What can hang from each mark:
N: K
U: B G L
Y: B
L: U W
K: N Y
B: U Y
C: K

Each row was made from one small tree. The marks that hang from a mark follow it in brackets, in alphabetical order. Every link used is in the known rows. Write each row's tree.
Known rows:
L[U[G]]: [  2.2 -12.4 -19.1  -6.6  -8.2  13.7 -12.4 -22.7  15.6  12.5  -4.5  -5.4
  -2.2  -3.0  16.8  51.4  -4.8   6.6  15.9]
B[U[L]]: [  5.6  12.2 -17.8  -9.0 -20.0  22.5 -17.3 -21.5  11.1  11.0   0.1 -13.5
  -0.4   4.5  20.5  43.6 -11.1   7.7   8.7]
L[U]: [  0.1  -3.0 -23.2  -2.2 -12.5  11.3 -18.2 -20.1   9.8   8.4  -4.3 -12.2
   2.8  -5.3   3.9  35.9  -5.0  10.8  10.3]
N[K[Y]]: [  7.5  19.1 -37.6  13.4 -24.3   8.4 -12.3 -18.4  -5.0   0.7   0.0 -30.6
  -5.0  19.4  -5.3 -32.4 -10.4   8.6  -5.9]
B[U Y]: [ 12.5   8.4 -26.3   5.8 -21.1  30.3 -20.2 -11.6  14.8   7.1   0.0 -14.4
  -8.2 -26.3  18.8  26.7  -5.4   9.6  -0.9]
U[B[Y] G]: [ 15.6 -24.0 -35.6   2.2 -14.9  25.4 -15.3 -21.1   7.8  12.8   3.1  -4.8
  -5.4   0.0  34.4  38.2  -3.0   9.2  -3.5]
Y[B[U]]: [ 14.3  24.8 -29.5  10.7 -22.6  22.2 -23.7   3.1   4.0  15.6  -5.5 -22.1
  -2.4   5.4   8.2  36.8  -5.3   9.6  11.5]
U[G L[W]]: [ -6.7 -10.1 -22.9 -24.8  -8.4  19.5 -15.6 -28.4   0.0   8.0   3.0  -1.9
   0.7  32.4  32.7  76.1 -22.9   3.0  17.3]
K[N]: [  2.0  12.9 -33.3   1.1 -18.8   7.1 -19.0 -14.9   6.0   3.0   1.0 -31.9
  -4.5  19.3   3.2  -1.7 -10.6  15.5  -2.3]
C[K[N Y[B]]]: [ 13.7  30.9 -54.3  17.6 -25.9  10.7 -19.3 -12.7  -2.5   2.3  -0.1 -40.2
 -10.5  31.2 -14.7 -41.8 -11.6   9.9  -6.3]
K[Y]: [  5.4  18.0 -35.0   6.2 -22.3  16.5 -16.5 -21.3  -9.4   2.2   4.1 -24.8
  -3.4  18.5  -1.2  -8.0  -8.3   6.4   1.9]
N[K[Y[B[U[L]]]]]: [ 14.5  25.5 -40.8  11.8 -28.2  16.1 -15.3 -12.9  -4.5   8.5  -1.8 -27.5
  -5.5  18.9  -2.8 -10.9 -11.5   5.7  -2.5]
K[N Y[B[U[G L[W]]]]]: [ 15.4  25.9 -38.3  -2.3 -21.9  18.6 -21.0 -17.7  -1.9   9.8   4.6 -22.4
  -9.5  33.4  -0.1  17.7 -17.4   5.1   7.7]
Y[B[U[G L]]]: [ 13.3  12.8 -29.2  -1.9 -20.7  27.0 -18.1  -5.6   6.0  20.4  -4.2 -12.5
  -4.8  12.2  23.4  61.3  -8.7   3.7  15.3]
C[K]: [  2.9  14.6 -37.3   9.6 -18.6  11.4 -17.1 -15.9   5.6   1.4  -3.0 -29.0
  -3.4  15.7   4.5 -11.1 -10.2  11.3  -0.2]
Y[B]: [  6.7  17.1 -40.7  10.4 -21.9  18.3 -23.5   3.5  -6.8  12.0  -5.1 -25.4
  -0.2  16.2   6.2  29.2  -6.7  10.0   7.1]
N[K[Y[B]]]: [ 11.7  24.4 -45.7  19.0 -27.2  11.2 -15.7  -7.7  -9.7   5.2  -2.7 -32.6
  -5.4  21.5  -8.5 -25.3  -9.4   7.8  -4.3]
N[K[Y[B[U]]]]: [ 16.8  29.4 -38.3  19.3 -27.5  13.6 -15.9  -8.0  -3.1   7.5  -3.1 -30.4
  -6.8  15.3  -7.1 -20.4  -8.5   7.5  -1.5]

Write each row's tree:
[  5.0   2.9 -26.4 -10.8 -17.5  32.2 -23.7 -20.0   8.5   5.0   3.2  -5.0
  -2.8 -12.1  24.1  56.7 -17.4   7.2   3.4]
B[U[L[W]] Y]
[ 11.4 -31.4 -39.9 -12.2 -16.6  30.4 -13.8 -31.1   4.5  14.6   5.3   1.2
  -2.7   8.0  42.9  57.3  -8.7   5.5  -5.4]
U[B[Y] G L]
[  1.6 -13.0 -20.6  -7.9  -5.1   7.8 -28.1 -26.1   4.6   6.6  -0.1   0.0
  12.0  11.2   5.3  60.7 -13.4  14.5  13.1]
L[U[B] W]
[ 15.9  17.8 -26.5   7.1 -19.5  24.0 -19.1   0.4   8.7  19.3  -5.4 -16.1
  -6.6   7.7  18.2  49.2  -5.2   6.0  16.3]
Y[B[U[G]]]
[  9.5   2.4 -29.6  -5.6 -22.4  34.1 -19.0 -19.5  11.7   8.4   1.8  -9.9
  -6.0 -19.7  25.4  41.7  -9.9   7.1  -2.4]
B[U[L] Y]
[ 13.4  29.4 -50.2  11.9 -26.7  12.8 -21.1  -9.1  -9.6   6.0   2.8 -36.4
  -8.5  30.1 -12.9 -20.3  -9.5   9.7  -2.7]
K[N Y[B]]
[  8.8 -20.0 -45.6  -6.6 -21.5  27.2 -21.0 -27.3  -2.9   9.2   5.3  -7.3
   3.6   5.5  27.3  38.0  -9.1  11.1 -12.7]
U[B[Y] L]
[ 10.2 -22.6 -21.5  -4.1  -8.4  13.2 -14.7 -27.6  15.4  16.1  -2.3  -0.3
   1.7   1.7  19.5  52.6  -1.6   9.7  10.4]
L[U[B G]]
[  7.9   2.9 -13.9 -13.4 -16.0  25.1 -11.7 -25.1  16.9  15.3   0.0  -6.5
  -5.5   7.4  32.7  59.1 -10.8   3.5  14.5]
B[U[G L]]
[ 12.8 -29.2 -29.3  -1.8 -10.3  20.6 -15.9 -26.0  16.0  14.7  -1.2   2.0
  -1.8 -12.7  23.1  51.4  -1.1   9.0   3.5]
L[U[B[Y] G]]
[  3.6   3.3 -10.4 -19.0 -11.1  23.3 -16.5 -26.0  13.8  11.9   1.5  -1.9
  -2.3  14.6  31.3  74.3 -18.2   3.9  19.8]
B[U[G L[W]]]
[ 10.1  12.9 -26.2  -6.3 -16.8  25.5 -22.1  -6.8   3.4  17.7  -3.0  -8.9
  -2.1  18.1  22.3  73.4 -14.5   4.1  19.7]
Y[B[U[G L[W]]]]
[ 20.1  29.8 -45.1  15.1 -23.8  14.9 -15.7 -15.0   8.1   7.4  -0.3 -33.9
 -15.2  26.5  -5.7 -27.4 -10.5   6.9   0.2]
C[K[N Y[B[U[G]]]]]
[  6.2 -31.2 -35.6 -18.7 -10.8  27.9 -19.9 -32.5   0.2  10.5   7.2   6.9
   1.2  17.9  41.0  76.0 -18.0   6.3   1.4]
U[B[Y] G L[W]]
[  8.1  20.2 -29.5  -2.7 -19.7  23.8 -26.6  -4.4  -0.8  14.2  -2.9 -14.1
   1.7  16.3  12.5  60.9 -15.2   7.4  14.8]
Y[B[U[L[W]]]]
[  4.0 -22.1 -16.2 -12.3  -1.0  10.3 -22.3 -29.3  10.4  11.2   0.0   7.1
   6.9  13.9  17.7  75.7 -13.5  10.3  19.1]
L[U[B G] W]
[  9.3  25.5 -46.7  12.4 -23.3   8.1 -16.1 -23.2   2.0  -2.3   2.5 -38.4
 -10.1  28.1 -11.8 -48.5 -12.6  11.0  -8.0]
C[K[N Y]]
